Known rows, with every way that one mark hangs from another:
(X (E Z)): -.12  .08  .21  .01  .21  .13 -.03  .04 -.29 -.08 -.05  .17 -.27  .06  .07  .05 -.17  .16 -.07 -.25 -.06 -.20
(D (J (P F))): -.03  .05  .18 -.03  .42  .34  .13 -.02 -.15  .02  .10  .21 -.22 -.19  .06  .06 -.19  .24  .11  .13 -.13 -.15
(Z (E X) (L N)): -.12  .12  .06  .02  .37  .24 -.10 -.16 -.38 -.08 -.02  .23 -.15 -.17  .13  .09 -.21  .15  .18 -.23 -.05 -.28
(E X (Z (L N Q))): -.12  .14  .05  .06  .41  .22 -.11  .08 -.37 -.08 -.04  .21 -.02 -.08  .03  .04 -.21  .23  .26 -.35  .04 -.28
(P F (N L)): -.24  .00  .19  .01  .24  .06 -.02 -.10 -.31 -.02  .11  .15 -.21 -.07  .38  .12 -.22  .14 -.02  .00 -.18 -.10
(L (N P) Q): -.13  .03  .10  .04  .23  .18 -.12  .04 -.19  .05  .04 -.03 -.05 -.08  .13  .06 -.17  .29 -.03 -.12  .03 -.12
(J (P F (N (L Z)))): -.27  .04  .26  .03  .44  .14 -.06 -.09 -.28 -.09  .05  .05 -.09 -.08  .29  .10 -.23  .19 -.14 -.14 -.21 -.13
(N L (P (F D))): -.29 -.01  .16 -.02  .23 -.01 -.04  .10 -.22 -.02  .05  .17 -.25 -.31  .23  .09 -.22  .12 -.26  .12 -.23 -.15
(P (F D) N): -.22 -.03  .01  .02  .27  .40 -.05  .06 -.27 -.07  .12  .23 -.14 -.23  .32  .07 -.23  .17  .10  .06 -.15  .00
(N P): -.13  .06  .17 -.02  .20  .22 -.01  .10 -.17  .00  .02  .10 -.36 -.07  .03  .07 -.19  .26 -.08  .05 -.08 -.16
(Z (E X) L): -.04  .18  .11 -.02  .35  .25 -.04 -.07 -.34 -.06 -.06  .27 -.31 -.19  .07  .09 -.22  .13  .15 -.18 -.10 -.28
(X (E (Z (L Q)))): -.09  .09  .17  .03  .28  .14 -.01  .02 -.33  .00 -.10  .09 -.15 -.03  .08  .06 -.18  .14  .07 -.43 -.05 -.23
(F (D (J (P (N L))))): -.19 -.11  .27  .01  .55  .41 -.11  .07 -.18 -.05 -.03  .10 -.22 -.47  .05  .12 -.24  .27  .09  .08 -.22 -.21
(L (N (P F)) Q (Z E)): -.18  .11  .00  .08  .31  .09 -.10 -.11 -.30  .00  .07  .01  .21 -.06  .44  .04 -.18  .23 -.26 -.32 -.06 -.14
(P F): -.11  .07  .09 -.02  .18  .19  .06  .02 -.22  .01  .13  .23 -.26  .00  .23  .06 -.18  .16 -.02  .07 -.06 -.07
(P (F D)): -.16  .00  .03 -.02  .22  .29 -.01  .13 -.20 -.03  .10  .28 -.21 -.20  .22  .05 -.20  .15 -.04  .12 -.10 -.05
(N (L Q (Z E)) P): -.14  .10  .22  .05  .32 -.05 -.17  .02 -.24  .04 -.09 -.03 -.08 -.13  .29  .09 -.19  .23 -.42 -.33 -.13 -.28
(D (J (P F (N L)))): -.16 -.02  .28  .01  .48  .21  .05 -.12 -.23 -.01  .09  .12 -.17 -.27  .22  .12 -.23  .22  .11  .06 -.25 -.17
(J (P F)): -.08  .09  .17 -.04  .30  .27  .07  .00 -.18 -.01  .09  .14 -.24 -.08  .10  .05 -.20  .17 -.01  .04 -.14 -.05
(L Q):  .01  .06  .11  .01  .23  .26 -.07  .13 -.15  .08  .03  .08 -.21 -.03  .11  .05 -.16  .26  .02 -.10  .05 -.10
(E X (Z (L (N P) Q))): -.17  .16  .06  .05  .40  .15 -.09  .09 -.36 -.08 -.06  .14 -.03 -.15 -.01  .04 -.23  .24  .19 -.33 -.04 -.30
(P (F (D J)) (N (L Q))): -.17 -.09  .09  .06  .42  .22 -.08  .05 -.23  .05  .09  .17  .00 -.42  .37  .11 -.22  .22  .13  .01 -.16 -.14
(P (F D) (N L)): -.29 -.07  .12  .02  .29  .17 -.09  .02 -.29 -.06  .09  .19 -.16 -.27  .38  .11 -.24  .12 -.04  .05 -.21 -.07
(X (E (Z L))): -.17  .07  .21  .01  .27  .17  .03 -.02 -.36 -.08 -.10  .17 -.29  .00  .04  .08 -.19  .11  .02 -.30 -.10 -.26
(N (L Q Z) (P F)): -.21  .09  .16  .04  .28 -.13 -.06  .05 -.23  .05  .04  .03 -.05 -.07  .31  .07 -.19  .21 -.33 -.17 -.11 -.20

Rows:
-.22  .00  .26  .04  .55  .22  .00 -.09 -.24 -.05  .06  .12 -.08 -.19  .24  .11 -.23  .27  .00 -.05 -.21 -.23 : (D (J (P F (N (L Z)))))
-.25 -.05  .17 -.01  .34  .06  .02  .10 -.19  .01  .05  .24 -.23 -.42  .19  .10 -.22  .19 -.12  .21 -.23 -.25 : (N L (P (F (D J))))
 .05  .20  .06  .01  .36  .23 -.08 -.04 -.31  .02 -.06  .19 -.16 -.23  .12  .07 -.20  .16  .19 -.31 -.05 -.24 : (Z (E X) (L Q))
-.18  .05  .08  .06  .32  .27 -.17 -.08 -.29 -.08  .01  .12 -.03  .04  .28  .07 -.17  .25 -.20 -.24  .02 -.21 : (L N (Z E))
-.14  .05  .07  .05  .31  .21 -.09 -.13 -.32  .05 -.04 -.03  .00 -.20  .23  .09 -.20  .20 -.03 -.28 -.09 -.21 : (Z E (L (N P) Q))
-.04  .14  .02  .05  .39  .22 -.14 -.14 -.36 -.01 -.03  .14  .01 -.20  .17  .08 -.20  .17  .22 -.35  .00 -.24 : (Z (E X) (L N Q))
 .04  .23  .05  .05  .38  .20 -.19  .05 -.25 -.03 -.05  .18 -.05 -.09  .17  .03 -.17  .25 -.04 -.39  .03 -.23 : (L Q (Z (E X)))
-.18  .02  .19  .08  .36  .14 -.20  .04 -.25  .01 -.01 -.01 -.06 -.04  .30  .11 -.19  .28 -.10 -.28 -.03 -.18 : (P (N (L Q Z)))
-.12 -.04  .04 -.01  .34  .37  .04  .13 -.17  .00  .11  .35 -.20 -.30  .17  .06 -.19  .23  .10  .20 -.09 -.15 : (P (F (D J)))
-.13  .04  .21  .04  .31  .04 -.17  .11 -.19  .05 -.02  .04 -.15 -.01  .19  .08 -.16  .26 -.24 -.22  .03 -.23 : (N (L Q Z))
-.26 -.05  .20  .00  .41  .24 -.08 -.01 -.25 -.08  .05  .09 -.14 -.36  .25  .10 -.26  .13 -.04  .03 -.29 -.06 : (J (P (F D) (N L)))
-.08  .00  .24  .04  .50  .19  .00 -.09 -.20  .07  .08  .03 -.02 -.30  .25  .11 -.21  .24  .13 -.07 -.20 -.14 : (D (J (P F (N (L Q)))))
-.22  .03  .05 -.02  .21  .22  .01  .15 -.20 -.03  .08  .21 -.22 -.27  .17  .05 -.22  .17 -.11  .14 -.17 -.08 : (N (P (F D)))
-.22  .08  .01  .07  .29  .10 -.07  .00 -.24  .01  .11  .02  .14  .00  .31  .04 -.17  .27 -.15 -.20  .01 -.12 : (L (N (P F)) Q Z)
-.06 -.01  .23  .01  .50  .54  .00 -.01 -.17 -.03  .03  .10 -.24 -.22  .00  .10 -.21  .34  .25  .04 -.14 -.16 : (D (J (P N)))
-.26 -.07  .01  .03  .35  .29  .00  .05 -.21 -.03  .12  .23 -.04 -.35  .19  .06 -.20  .26  .06  .18 -.12 -.17 : (L (N (P (F (D J)))))
-.22 -.01 -.04  .04  .26  .20 -.10  .09 -.22  .01  .11  .07  .09 -.28  .27  .04 -.19  .21 -.05 -.03 -.07 -.04 : (L (N (P (F D))) Q)
-.04  .21  .10  .03  .37  .22 -.14  .02 -.28 -.11 -.04  .27 -.19 -.05  .14  .05 -.19  .23 -.06 -.25 -.02 -.27 : (L (Z (E X)))
-.18 -.01  .33  .00  .39  .22 -.10 -.05 -.22 -.04 -.01 -.01 -.28 -.16  .10  .12 -.23  .21 -.02 -.06 -.20 -.14 : (J (P (N L)))
-.06 -.04  .18 -.02  .49  .53 -.03  .19 -.09 -.02 -.01  .19 -.27 -.39 -.11  .06 -.20  .30  .11  .15 -.11 -.19 : (F (D (J P)))
-.30  .03  .18  .05  .32  .07 -.07 -.06 -.32 -.07  .09  .15 -.12  .00  .41  .11 -.22  .18 -.14 -.12 -.13 -.15 : (P F (N (L Z)))
-.16  .05  .03  .04  .21  .10 -.03 -.03 -.23  .05  .13  .03  .04 -.08  .29  .05 -.18  .22 -.03 -.08 -.03 -.06 : (L (N (P F)) Q)
